(in the rows, 128 means zero)
Known rows, with every step that occurs:
tunan/labol/mogam: [107 143 100 115 161 155 145 176 195 137 115 135 119 133 123 153 117 118
 121 167 108 117 140 126  78  71 112  90 105 145 145 125 117  74 125 131
 123 180]
savuda/zupit/gusus: [132 127 124 120 142 151 129 124 177 139 144 132 117 144  88 139 117  93
  71 182 109 124 134 129  41  87 122 108  99 141 129 172 114 117 115  75
 111 186]
tegobo/neve/gusus/tupi: [113 113 121 148 113 159 125 129 180 162 142 146 113 134 128 129 105  98
 105 196 126 121 127 129 117  98 124 104 112 137 138 185 111  58 122 125
 112 177]
tupi/tegobo/neve/gusus/zupit: [127 117 105 140 118 163 130 134 183 142 134 143 115 123 110 136 111  88
  95 166 117 125 130 135  66  91 128  91 109 136 135 171 102  75 119 103
  94 181]
sipul/gusus/lilenom: [130 110 119 144 123 159 132 119 181 151 128 152 116 167 117 138 106  82
  77 207 108 107 135 119 156 120 129 107  98 144 142 156 109 105 145  98
 123 172]
laka/luguz: [132 132 125 124 132 149 130 151 190 152 118 151 108 165 111 149 108  98
  99 170 123 106 126 114  94 114 119 100  96 143 136 124 116 120 131 134
 112 180]
labol/mogam/luguz/laka: [131 139 130 102 138 169 142 164 199 150  94 128 106 152 115 155 115 117
 118 167 111 110 119 124 116  92 125 100  97 145 137 103 104 116 151 166
 114 167]
neve/gusus/sipul/tunan/labol/mogam: [131 132  92 139 170 167 161 166 194 155 136 143 133 130 112 149 109 132
 113 212  99 123 151 127  84  69 121  80 113 140 138 113 112  41 129 121
 124 160]
tegobo/tupi/gusus/lilenom: [126 119 128 149  95 157 113 125 173 160 133 155 106 152 122 138 108 101
  76 213 119 109 145 126 123 138 127 115 102 150 141 140 105 118 133 123
 121 168]
labol/mogam: [114 134 113 129 147 157 139 167 178 137 107 137 113 146 111 149 111 122
 104 164 118 110 134 126  99  80 117 100 102 143 147 143 109  91 127 136
 131 176]
geli/luguz: [133 122 131 127 112 150 126 141 169 154 118 143 104 164 115 145 116 100
  79 177 125 116 138 120 103  95 124  92  93 146 133  87 115 119 124 124
 107 185]
zupit/gusus/sipul: [137 120 124 136 135 153 134 143 174 160 154 157 116 153  84 134 103 112
 111 205 125 118 143 130 107  96 132 102  96 139 126 166 111 101 117 117
 127 171]
tunan/sipul: [112 122 119 141 129 144 128 141 186 158 117 134 109 155 115 137 107 120
  97 165 124 116 143 130 108 126 129  82  94 141 127 153 118  93 123 112
 137 174]
vumi/tegobo/tupi/gusus/neve: [115 117 132 152  90 150 124 133 191 147 130 145  98 141 120 142 104 105
 167 206 129 108 140 127 123  85 129 113 109 136 138 170 112  93 131  90
  97 179]
sipul/gusus/tupi/tegobo/neve: [118  95 112 142 100 154 126 135 166 152 141 159 108 148 149 131  92  86
 146 176 136 103 134 123 120 119 127 102 124 134 134 186 105  85 126 135
 109 199]
vumi/tegobo: [109 120 126 133 127 145 137 137 189 133 110 131 104 155 119 140  98 118
 124 170 132 109 129 129 136  65 121 110 103 136 135 157 115  94 135  97
 112 184]
sipul/gusus/zupit/savuda: [144 125 115 121 147 151 133 130 184 146 143 137 131 161 101 147 115  92
  92 159 128 115 139 108  88 135 124  92 109 145 138 141 113 116 128  99
 124 179]
vumi/tegobo/neve/gusus/sipul/tunan/labol/mogam: [111 118  88 154 173 167 161 172 210 141 134 156 119 121 126 147 105 115
 131 206  95 135 141 137 108  39 121  93 113 126 141 147 114   4 121 117
 107 164]
vumi/tegobo/lilenom: [119 106 137 145 130 149 140 129 188 127 109 151  99 165 130 145 100 111
 132 183 112 115 125 135 145  85 124 114 100 139 139 150 120  92 118 109
 111 181]
neve/tegobo/lilenom: [130 109 139 134 105 163 136 122 168 133  99 155 104 164 123 137  99 121
  83 188 124 116 123 130 135  88 123 103 110 139 136 150 114 103 101 122
 111 176]
neve/tegobo: [121 121 128 122 101 159 132 127 170 139 103 138 109 152 108 134  99 128
  70 175 143 109 130 125 126  71 120 100 112 137 133 158 110 103 120 102
 114 180]
tupi/gusus/sipul/tunan/labol/mogam/luguz/laka: [138 134 105 111 151 175 157 174 209 167 130 142 129 137 123 161 114 116
 153 197 100 121 157 119  77  83 126  73 102 142 128  63 110  91 151 156
 102 152]
tupi/gusus/sipul/tunan/labol/mogam/luguz: [137 128  93 125 157 169 155 173 192 162 131 149 133 142 130 164 108 132
 169 198 113 120 157 117  81  64 123  75 104 140 134  97 116  66 124 156
 109 161]
luguz/mogam: [104 133 117 131 141 158 140 172 182 135 111 137 108 162 109 141 110 115
  88 166 120 122 136 120 100  57 115 106  97 149 144 164 115 103 121 130
 125 183]
tupi/tegobo/neve/gusus: [110 114 110 153 103 156 132 138 171 137 136 156 102 129 117 130 100  97
  91 185 117 116 121 135  82  85 126 111 114 132 129 187 103  64 130 119
 100 180]
gusus/sipul/tunan/labol/mogam/luguz: [138 124  93 117 171 170 158 179 189 163  98 144 129 150 131 160 107 146
 173 178 120 125 148 118 119  73 121  77 102 139 139  88 118  74 114 161
 126 162]
savuda/zupit: [119 130 115 125 147 151 126 131 176 146 102 122 119 144 103 140 118 100
  96 158 121 122 132 124  68  90 119 102  97 143 137 146 117 123 104  99
 128 183]
neve/tegobo/tupi/gusus: [127 121 135 129  78 157 120 123 163 146 126 141 106 147 113 138  98 129
  43 206 143  94 142 125 110  98 125 116 125 143 128 160 100 112 116 123
 100 178]
tupi/tegobo/vumi: [129 136 107 136  95 161 129 159 158 151 116 153 109 148 133 142 101 115
 140 165 136 101 124 121 118 116 115 105 104 138 136 168 103 114 120 107
 123 186]
tunan/sipul/gusus/neve/tegobo: [126 111 121 149 100 158 137 112 189 155 124 145 112 158 116 132 103  99
  87 195 121 111 139 126 139 103 137  78 111 130 130 188 116  84 123  71
 115 174]
tegobo/neve: [105 109 108 143 127 161 122 157 177 149 118 157 109 147 114 139 114  88
 104 165 123 124 124 124 117  86 120 108 100 135 139 159 113  84 109 121
 121 178]
savuda/zupit/gusus/tupi/tegobo/vumi: [142 133 117 120 101 159 126 134 160 160 150 147 116 136 135 135 103 107
 125 172 131 117 134 130  51 130 118 101 112 138 138 195 105 121 110  81
 114 201]
sipul/gusus/neve/tegobo: [123 111 124 136  92 166 137 117 176 143 121 151 114 157 107 135 104  90
  90 203 128 106 130 117 144  71 128  95 118 132 138 180 110  94 129  74
 100 178]
mogam/labol: [117 126 125 116 127 151 130 157 190 151 109 135 114 140 117 139 109 119
 157 168 126 108 138 125 124  84 117 104  90 139 128 149 115  95 132 131
 115 164]

Rows:
[126 133 118 114 145 163 141 162 180 143  93 133 111 156 125 156 107 133
 128 164 125 111 120 122 125  76 121 102 100 144 143 132 109  95 133 167
 118 174]
labol/mogam/luguz
[119 139 120 123 144 155 141 181 198 138 115 150 106 174 111 151 110 102
  83 167 109 116 129 113  82  82 114 103  92 150 146 144 118 123 129 155
 109 183]
laka/luguz/mogam
[153 129 130 116  94 154 120 121 177 150 138 144 114 149 107 141 107 130
  61 168 150 115 144 117  73 137 124  94 122 147 136 140 106 131 109 114
 110 177]
neve/tegobo/tupi/gusus/zupit/savuda
[133 120 127 124 110 163 132 114 182 139 128 142 114 136  89 130 115  91
  79 185 112 134 130 131  52  58 124  96 109 130 138 192 116 111 102  44
  96 184]
savuda/zupit/gusus/neve/tegobo
[107 111 129 150 113 155 132 122 193 145 142 141 104 134 137 129  96 102
 113 196 127 120 126 138 138  69 125 110 114 132 137 197 112  44 132 101
 102 181]
vumi/tegobo/neve/gusus/tupi
[112 121 118 151 102 155 124 136 182 150 139 145 116 140 109 142 112  83
 173 197 120 117 142 116  85  80 125  93  98 137 138 160 116  97 130  82
 110 172]
tupi/gusus/neve
[120  98 108 170 137 162 147 144 187 151 134 160 112 146 112 133  95 109
 119 209 117 129 133 134 148  58 131 104 106 124 134 167 112  38 118  99
 110 160]
vumi/tegobo/neve/gusus/sipul/tunan
[116 114 100 124 131 157 145 157 183 151 116 140 123 146 127 149 111 118
 121 179 119 121 153 109  89  86 112  90 108 139 132 113 121  80 117  86
 116 177]
sipul/tunan/labol
[124 111 121 142 116 144 130 119 184 172 140 127 118 166 138 135  99 111
 107 189 130 105 153 125 135 149 135  83 111 143 128 168 115  87 132 114
 136 183]
tunan/sipul/gusus/tupi
[118 113 113 164 118 167 123 123 188 150 133 164 108 139 113 128 111  78
  71 208  96 134 118 133 130 103 128 110  95 137 145 173 109  63 139 111
 115 161]
tegobo/neve/gusus/lilenom
[138 128 121 125 117 160 115 136 178 157 135 130 121 142 103 150 119 105
  89 187 134 109 153 124  83 126 126 100 107 153 136 133 103 120 110 116
 109 178]
tegobo/tupi/gusus/zupit
[127 109 118 125 114 153 124 129 171 149 147 155 108 130 128 127 104  88
 124 158 117 133 136 137  28 106 124 101 115 133 135 198 111 108 100 101
 102 204]
savuda/zupit/gusus/tupi/tegobo/neve
[109 117 116 151 123 162 127 137 179 145 137 149 110 135 105 135 112  85
  63 199 111 122 120 131 111  82 124 117 105 136 135 182 109  54 125 114
 107 171]
tegobo/neve/gusus
[147 110 111 134 153 161 141 140 168 161 140 146 129 152  84 139 111 112
 105 193 110 133 150 125  59  96 127  94 100 135 131 144 117 114  97  77
 129 174]
savuda/zupit/gusus/sipul/tunan
[126 123  86 133 175 164 158 184 187 157 111 147 131 142 117 153 110 136
 156 178 111 125 159 121  99  77 117  74 105 139 142  98 117  70 107 132
 140 166]
gusus/sipul/tunan/labol/mogam
[122 115 125 139 108 157 131 133 183 149 143 156 109 144  94 138 113  90
 130 200 109 126 136 122  87  82 127  98  97 134 138 182 118  95 127  66
 104 176]
zupit/gusus/neve
[133 124 108 146  90 154 131 135 168 177 148 146 115 157 161 136  93 111
 138 182 138  95 145 126 137 172 130  85 115 139 129 190 104  95 130 112
 132 193]
tunan/sipul/gusus/tupi/tegobo/vumi
[136 117 129 114 113 142 131 119 167 149 145 133 114 138 122 131  97 113
 126 164 127 118 147 134  29 112 123  96 115 139 131 183 110 123 116  90
 108 203]
savuda/zupit/gusus/tupi/tegobo
[130 131 115 132  85 159 125 149 159 170 123 148 110 147 154 135  95 122
 181 164 153 102 133 123 131 137 115  97 112 139 140 171 103 112 120 121
 127 193]
gusus/tupi/tegobo/vumi
[137 131 122 135  81 178 130 137 170 153 141 167 112 144 106 137 111  98
 100 210 126 121 116 123 121  80 120 101 106 128 142 208 109  91 116  45
 100 175]
zupit/gusus/neve/tegobo/vumi
[149 127 110 115 127 176 150 163 177 162 113 152 121 143 136 158  97 163
 100 216 129 111 157 122 116  78 126  86 126 142 134 108 104  75 117 171
  97 165]
neve/tegobo/tupi/gusus/sipul/tunan/labol/mogam/luguz
[117 122 127 141  83 163 129 122 181 144 130 146 109 140 107 134 104  99
 128 199 133 115 138 120  90  61 125  90 109 132 136 172 113  97 124  71
  99 172]
tupi/gusus/neve/tegobo
[120 117 125 135  93 164 132 129 181 146  98 148 106 148 106 130 104 111
 128 178 136 119 128 121 132  60 122  87 109 132 142 166 115 103 114  78
 109 175]
gusus/neve/tegobo
[116 114 115 144 128 147 133 128 182 156 139 136 116 163 115 142 107 100
  67 195 116 102 145 125 122 130 134  91 103 141 123 171 114  86 133 111
 131 177]
tunan/sipul/gusus
[135 137 121 141  79 160 130 132 160 166 143 141 114 136 147 133  93 124
 136 195 140 100 128 127 122 128 120 101 119 140 136 187  99  83 139 109
 115 186]
neve/gusus/tupi/tegobo/vumi
[133 121 122 149 118 154 118 147 169 170 142 147 113 148 102 140 103 119
 130 211 140 102 153 126 124 124 133 110 107 148 130 140 104 115 112 155
 132 170]
tegobo/tupi/gusus/sipul
[129 132 115 143  83 179 128 143 173 158 103 156 111 147 119 136 110 102
 132 182 142 120 113 120 155  84 117  90 105 131 146 180 110 102 106  65
 115 173]
gusus/neve/tegobo/vumi
[131 136 118 127  92 173 128 144 162 153 110 148 112 154 121 138 104 119
  64 184 144 105 115 122 154  89 113 107 108 137 139 175 105 103 111  95
 115 178]
neve/tegobo/vumi
[126 123 117 148 127 153 128 142 177 162 153 146 124 146  99 139 104 105
 143 198 132 111 149 124  98  96 130  94  97 141 129 139 111 108 121 124
 130 166]
tupi/gusus/sipul
[129 118 136 122  90 158 123 134 161 147  95 141 101 157 111 134  99 139
  37 186 152 101 131 126 153 101 122 118 123 142 136 155 103 113 111 138
 114 182]
neve/tegobo/tupi
[142 135 122 125 140 151 133 122 189 150 146 133 123 139  93 140 115 113
  74 168 121 127 131 119  66 121 123  90 102 146 138 143 112  95 132  93
 118 168]
neve/gusus/zupit/savuda
[127 123 131 138  88 144 135 114 170 155 139 130 107 139 134 127  87 131
 132 189 137 102 142 130  91 112 126  96 123 141 130 170 103  86 146 116
 110 188]
neve/gusus/tupi/tegobo
[142 116 100 120 166 158 148 141 185 158 152 144 134 138  95 143 118 104
 104 192 100 139 161 124  36  83 122  88 102 136 127 125 122  94  94  75
 114 177]
savuda/zupit/gusus/sipul/tunan/labol
[137 135 117 123 131 147 124 134 185 147 154 140 129 143 101 148 115 104
 122 154 128 124 144 110  41 121 120  84  97 146 137 129 117 120 124  92
 121 172]
tupi/gusus/zupit/savuda
[132 107 127 150  84 160 128 119 180 165 113 146 100 159 118 134 103 115
  59 209 129 106 144 130 157 133 141  92 122 134 131 185 109  93 115 107
 115 176]
tunan/sipul/gusus/neve/tegobo/tupi
[132 127 122 151 138 155 135 131 179 163 143 139 120 142  89 133 102 116
 100 213 126 112 135 131 127  91 131 100 103 141 128 153 108  78 132 127
 129 162]
neve/gusus/sipul
[124 124 130 138  99 151 117 142 167 153 136 142 106 149 111 145 107 116
  90 206 134  97 146 122  98 117 125 117 113 148 130 151 104 110 120 137
 118 179]
tegobo/tupi/gusus
[113  95 107 153 102 147 128 132 178 165 144 156 106 151 156 127  93  93
 127 170 127 109 147 132 118 147 137  81 117 133 128 191 110  75 124 126
 124 193]
tunan/sipul/gusus/tupi/tegobo/neve
[137 125 119 128 159 151 133 134 178 157 145 143 123 143  76 135 113  99
  88 188 113 132 141 135  61  95 130 100  97 139 129 165 116 117 104  95
 128 177]
savuda/zupit/gusus/sipul
